What can hang from each mark:
rozi: pumug
tutet: loviv zore
zili: pumug
pumug: laru rozi zili
zuses: zili
dizuf: zili zusa
laru: pumug
zusa: dizuf zore
zore: rozi tutet zusa

Every row comes from one small tree of marks. The marks that hang from a mark follow it in brackets, in alphabetical order. Every link used is in the known rows. Which tree was each row made from?
Known rows:
rozi{pumug{zili}}: [  0.3  11.5  28.2 -26.0 -30.8  -6.9  23.2 -11.1  17.4  -2.5   7.7  26.2
   8.5 -14.9 -22.5 -19.1 -11.1  -9.6 -12.0 -27.5  21.7   8.8   1.6  -4.1]
zore{tutet zusa{dizuf{zili}}}: [-18.8  -8.0 -10.5 -14.6   4.0 -13.3  19.4 -23.2  -9.9   5.1  25.2  23.5
  -5.1   1.1 -35.7 -22.4  -3.6  14.8  -3.0   2.1   1.8  -0.1  23.9 -14.6]
dizuf{zili zusa}: [ -1.1   5.6 -17.0 -32.4  -2.4  -6.7   7.8 -19.2   6.5   3.5   2.2   9.0
 -29.9  -9.2 -28.0  -1.9  15.1  19.6  -8.8 -16.1  11.6  29.9  14.3  -7.9]
zili{pumug{laru}}: [  5.3   1.1   9.4 -32.2 -19.1 -13.9 -15.5  -4.0  16.7  18.8  15.3   9.0
 -33.3 -20.9   3.7   6.9   9.0 -11.3 -34.6 -17.7  20.3   0.4  -9.8  14.8]
dizuf{zili{pumug{laru rozi}} zusa{zore}}: [  6.5  -6.5 -33.4 -35.7   0.0 -16.9 -20.4 -33.1  20.7  -6.0  13.6  17.4
 -34.1 -57.6 -10.9  13.2  42.3  12.6 -19.2 -23.3   7.3  -0.5   9.6  33.3]
laru{pumug}: [ -4.8  15.1  21.5 -16.9 -23.6  -9.0   4.7 -10.1  24.1  13.4  -5.3   5.4
  -9.3   3.8  -9.8   2.9   0.9 -17.0 -24.6 -24.3  28.0  -8.7 -10.7  -3.2]
zili{pumug}: [  0.8   7.2  22.0 -30.1 -21.2 -13.0  -0.4  -1.3  14.3  10.9  17.3   0.8
 -21.0  -7.2  -7.6   5.4   7.6  -5.9 -24.7 -23.6  14.5  -4.7  -5.1   3.0]
zuses{zili{pumug{laru rozi}}}: [ 11.8   6.9  -1.2 -42.4 -21.6 -17.4 -11.3   7.3  21.3  -2.6  26.7  25.9
 -39.2 -23.7 -11.0  -7.0  22.6 -12.4 -16.1 -27.2   6.7 -13.7   6.2   8.0]
tutet{zore}: [-18.2  13.6   4.7  -2.1 -28.4 -11.3  -8.4   8.9   7.4   5.6  -5.8 -11.8
  -7.6  18.3  -0.9   5.8  -3.6 -10.1  11.8 -12.7  20.6  11.6   3.1 -15.6]
zore{rozi{pumug{laru zili}} tutet zusa}: [-18.9 -13.5  19.6   3.8 -19.6  -4.7  25.9 -14.2   9.7   3.5   6.7  53.6
  -0.3 -19.7 -15.6 -39.6 -51.5  -5.3 -16.2  -4.0  37.7   2.7   2.7 -17.7]
zore{rozi{pumug} zusa}: [-30.3  13.7  33.3   0.0 -15.7   1.4  24.8   6.2  20.7   3.9  11.1  32.0
  12.0  -3.0 -24.9 -42.0 -31.2  -1.5 -23.1 -20.4  31.9   3.1 -14.3 -37.9]
zusa{dizuf{zili}}: [-11.7  14.0 -18.7 -34.3  -2.3  -6.7   8.4 -25.9  -1.5   4.8  29.7  11.4
  -4.3 -10.6 -30.5 -11.5  20.1  12.9  -8.7   0.8   1.3   0.4  15.5  -4.4]
tutet{loviv zore{rozi{pumug{zili}} zusa{dizuf}}}: [  2.4   1.2 -10.7   8.7   6.7  14.8  -0.7 -12.0   8.2   5.9   3.3  14.9
  25.4 -15.0 -10.4 -22.0 -40.8 -20.5  16.2  -6.2  10.1  17.1  -7.8 -38.8]
dizuf{zili{pumug{laru}} zusa{zore{rozi}}}: [  5.4 -12.9 -38.5 -29.5  -0.5  -4.9  -8.5 -39.4  11.7   3.4  12.3  20.0
 -19.8 -52.5 -10.7   0.6  19.7  17.5 -24.2  -1.8  16.9  14.8   3.7  17.8]
tutet{loviv zore{rozi{pumug}}}: [-10.5  18.0  14.4   7.6 -25.0  -1.7  -5.7  -2.4   1.1  11.0  -7.2  -3.4
   9.2  25.6   8.1   9.0 -33.9 -39.5  10.3  -8.6  17.5  16.9 -12.4 -32.5]
tutet{zore{rozi zusa}}: [-33.3   7.5   0.3  19.2 -13.2   1.2  -2.1  14.1  14.2   6.5  -2.9   4.9
  -1.2   7.4  -6.3 -21.3 -30.2   2.0   9.3 -10.1  32.3  12.4  -5.7 -40.3]
dizuf{zili{pumug}}: [  5.9   4.4   0.0 -36.7 -16.0 -20.3   2.9 -22.1   4.0  13.9  21.1  15.1
 -24.8  -7.0 -18.5   7.2  20.2   4.4 -22.7 -22.7   7.4   7.2  10.0  -0.9]
tutet{loviv zore{rozi{pumug} zusa}}: [-11.7   9.9  12.2  18.0  -9.4   2.0  -4.2   6.5   9.0  13.6  -9.0   6.2
  11.7  17.8  -0.1  -8.2 -42.4 -31.7   7.2 -18.4  18.9  24.3 -17.3 -46.8]
zuses{zili{pumug{laru}}}: [ 22.4  -1.2  -5.3 -45.1 -21.7 -12.2  -5.3   4.1  12.5   9.7  23.9  22.0
 -28.0 -15.1 -13.9  -9.8  17.1 -12.6 -18.8 -16.8   8.6   9.4   1.8   2.8]
zore{rozi{pumug} tutet{loviv} zusa{dizuf}}: [-18.9  -1.2  20.0   2.0   0.9   3.2  23.8 -16.7  -7.2   4.9  20.0  23.8
  18.5   8.4 -20.1 -26.4 -45.8 -20.0  -7.6   7.2   8.1  -7.2  -2.7 -31.0]
zore{tutet zusa}: [-27.2  -3.7  23.3  -1.7 -16.4 -15.4  18.1   5.7   2.0   6.1   8.4  11.0
 -16.3  15.8 -19.2 -17.0 -24.8  -0.4  -5.3 -13.9  21.2   4.7   8.8 -15.5]
dizuf{zili{pumug} zusa{zore{tutet}}}: [  9.2 -19.8 -20.3 -32.1  -8.9 -18.6   7.1 -41.8  -4.9  -3.6  11.9   7.8
 -14.6 -22.8 -22.1  14.3  24.4  13.9  -8.1  -6.8   0.7   9.8  22.4  21.7]

Which tree is each row?
[ -9.1 -14.6 -14.8 -22.1   9.0 -21.1  -1.8 -25.9   2.5   4.5  30.9  36.5
 -29.3 -27.8 -20.6 -12.5  10.4   8.4 -16.3  -5.3   0.0 -24.8  19.6   5.7]
zore{tutet zusa{dizuf{zili{pumug{laru rozi}}}}}
[ -6.9   9.5  13.8 -28.4 -17.7 -19.7 -21.4   1.0  27.0   5.2  18.3  13.9
 -46.1 -30.2   6.2  11.1  15.5 -11.2 -30.4 -28.8  19.7 -24.5  -5.8  20.4]
zili{pumug{laru rozi}}
[-14.6  11.7  -2.3 -20.9 -17.2 -11.1 -11.6  -3.1  29.3  -5.4  10.2  25.1
 -42.1 -45.3   0.2  -4.4  -4.9  -1.7  -7.4 -26.7  30.7 -10.7   5.1  20.3]
pumug{laru rozi zili}
[-16.4 -16.3   2.9  -4.5  -4.1   3.5  25.0 -25.4   5.7  -0.8  21.4  53.4
  14.3 -34.8 -23.1 -48.7 -40.8   0.8 -14.3  12.2  25.3 -10.4   6.1 -13.2]
zore{rozi{pumug{laru zili}} tutet zusa{dizuf}}
[-19.8  -9.4  14.7  -2.8  -5.7   4.4  38.2 -22.9   2.5  -8.4  22.6  45.6
  24.2 -21.4 -33.2 -49.5 -42.3   6.0  -4.7   6.9  19.0 -15.5   9.6 -23.2]
zore{rozi{pumug{zili}} tutet zusa{dizuf}}
[-17.2  -6.8  -9.2 -14.8 -19.0  -9.8  27.0 -43.4  -5.8 -12.5   7.1  25.8
   9.9 -11.1 -29.0 -10.4  -0.8  11.7  -3.9   4.3  15.0  10.8  18.7  -0.4]
dizuf{zili zusa{zore{rozi{pumug} tutet}}}
[-10.7  -5.2   2.7  -6.5   9.6  -3.9   7.9  -8.6  -9.2  10.8  19.0  -1.1
  -6.5   9.4 -17.1  -6.4 -25.8 -14.9   1.6  -0.3  -1.4   4.7   4.8 -13.4]
zore{tutet{loviv} zusa{dizuf}}
[-21.6   0.0  35.6   8.9 -14.4  -6.1  23.9  -5.4  -3.8   9.4   6.6  24.1
   3.5  22.5 -11.2 -17.0 -56.0 -27.4  -8.9  -9.1  20.1   6.2  -6.5 -35.1]
zore{rozi{pumug} tutet{loviv} zusa}
[-16.3  16.0  -2.2  11.4 -16.6   0.5 -14.5   3.3  -0.7  13.8  -5.7 -18.0
 -10.4  23.7  13.8  15.5 -35.7 -28.8  18.6  -3.2  20.9  18.2  -8.6 -28.6]
tutet{loviv zore{rozi}}
[ -0.7   6.2 -17.4   4.3  11.4   4.3 -18.8   3.1   4.0  15.8   1.9 -16.3
   2.2   6.3  -5.5   0.4 -15.2 -21.1  18.1 -10.9  -0.6  23.4  -6.2 -27.4]
tutet{loviv zore{zusa{dizuf}}}
[-15.1   7.3 -18.2  14.8  12.5  12.2 -13.8   1.6   3.0  12.4   5.8  -8.6
   5.7   3.6  -2.1  -9.2 -33.9 -16.6  17.7   1.4   9.6  14.4 -10.3 -39.1]
tutet{loviv zore{rozi zusa{dizuf}}}
[ -5.2   2.0 -35.3 -35.0   0.2 -16.9 -15.9 -40.7  10.7  -5.3  39.8  16.9
  -3.4 -57.7 -16.5   2.4  45.1   7.3 -17.7  -4.9  -3.9 -25.7  13.2  37.2]
zusa{dizuf{zili{pumug{laru rozi}}} zore}
[-18.6   3.7   7.7  -5.4 -26.0 -17.0   4.5 -14.9 -11.1   0.9  11.0 -17.9
  -0.1  14.0  -2.6  20.9 -14.1 -26.3   7.9  -5.3   8.2   6.3   6.7  17.2]
zusa{zore{tutet{loviv}}}
[ 13.3  -9.4 -25.9 -37.2  -2.0  -9.6  -0.1 -36.0  10.3  -1.6  12.9   4.9
 -12.0 -36.3 -23.8   7.5  35.6  17.5 -14.5 -18.7   2.3  18.0  10.5  17.3]
dizuf{zili{pumug} zusa{zore}}
[-32.4   4.3   7.6   4.6 -25.7  -8.4  10.4 -18.8 -11.6  -2.7  14.6  -9.6
   3.8  10.5   0.8  10.9 -33.5 -20.9   6.6   6.5  18.3  -1.6   3.0   5.6]
zusa{zore{rozi tutet{loviv}}}
[ -4.7  -7.3 -14.5 -13.0  14.0 -10.4   9.2 -25.5 -16.2  13.5  22.3  11.5
 -10.7   8.8 -25.6  -4.3 -15.9  -7.4   3.2   0.1  -7.9  12.8  16.9 -16.0]
zore{tutet{loviv} zusa{dizuf{zili}}}
[-41.4   3.1  -5.4  -4.7 -17.4  -2.5  19.6 -28.5 -10.3 -14.6  32.9   1.5
  25.6 -11.6 -16.9 -15.6 -11.0   5.9   3.1  27.2  13.9 -28.1  13.0  11.6]
zusa{dizuf zore{rozi tutet}}
[  9.9  -0.6 -26.6 -44.9   2.0 -11.0  -8.7 -34.0   2.8  15.9  33.6  20.7
 -17.6 -33.8 -17.9  -2.3  29.8   6.1 -27.6   1.0   0.1  -3.0   9.9  12.9]
zusa{dizuf{zili{pumug{laru}}}}
[-34.4  10.4  -1.3  -3.9   8.6  11.8  14.0   0.6  14.7   2.3  26.8  15.9
   5.6 -19.8 -26.8 -43.1 -22.3  17.0 -12.7   1.2  22.9  -8.1  -6.6 -29.0]
zore{rozi zusa{dizuf}}
[ -3.7  -4.5  17.3  -6.3 -27.3  -6.4  13.1 -25.3  -5.6   9.3   5.1  31.6
  -8.7  -4.3   4.4  -2.4 -55.1 -34.6  -7.2   3.6  27.0   7.3   1.2  -3.7]
zore{rozi{pumug{laru zili}} tutet{loviv}}
[ 12.3  -3.5 -21.2 -41.6   2.2 -15.4 -17.3 -23.6  20.7   3.6   8.9  24.8
 -56.1 -42.9 -10.4  10.7  32.1  11.8 -25.5 -25.1   9.6   1.3   8.6  15.4]
dizuf{zili{pumug{laru rozi}} zusa}
[ -5.6   3.5 -12.8   9.8   5.2   8.9 -16.2  -5.9   7.7  18.2   1.5  12.3
  15.2  -7.0   1.3 -15.9 -31.2 -30.0   1.4   2.2  12.6  17.4 -16.6 -33.6]
tutet{loviv zore{rozi{pumug{laru}} zusa{dizuf}}}
[ -0.9  -9.9   0.5  -9.2 -14.2   4.8  19.7 -31.7   1.1 -14.5   0.2   9.7
  11.4 -23.2 -13.1  -2.6 -30.9 -10.7   8.0  -1.6  17.4  13.7   4.8   6.1]
dizuf{zusa{zore{rozi{pumug{zili}} tutet{loviv}}}}
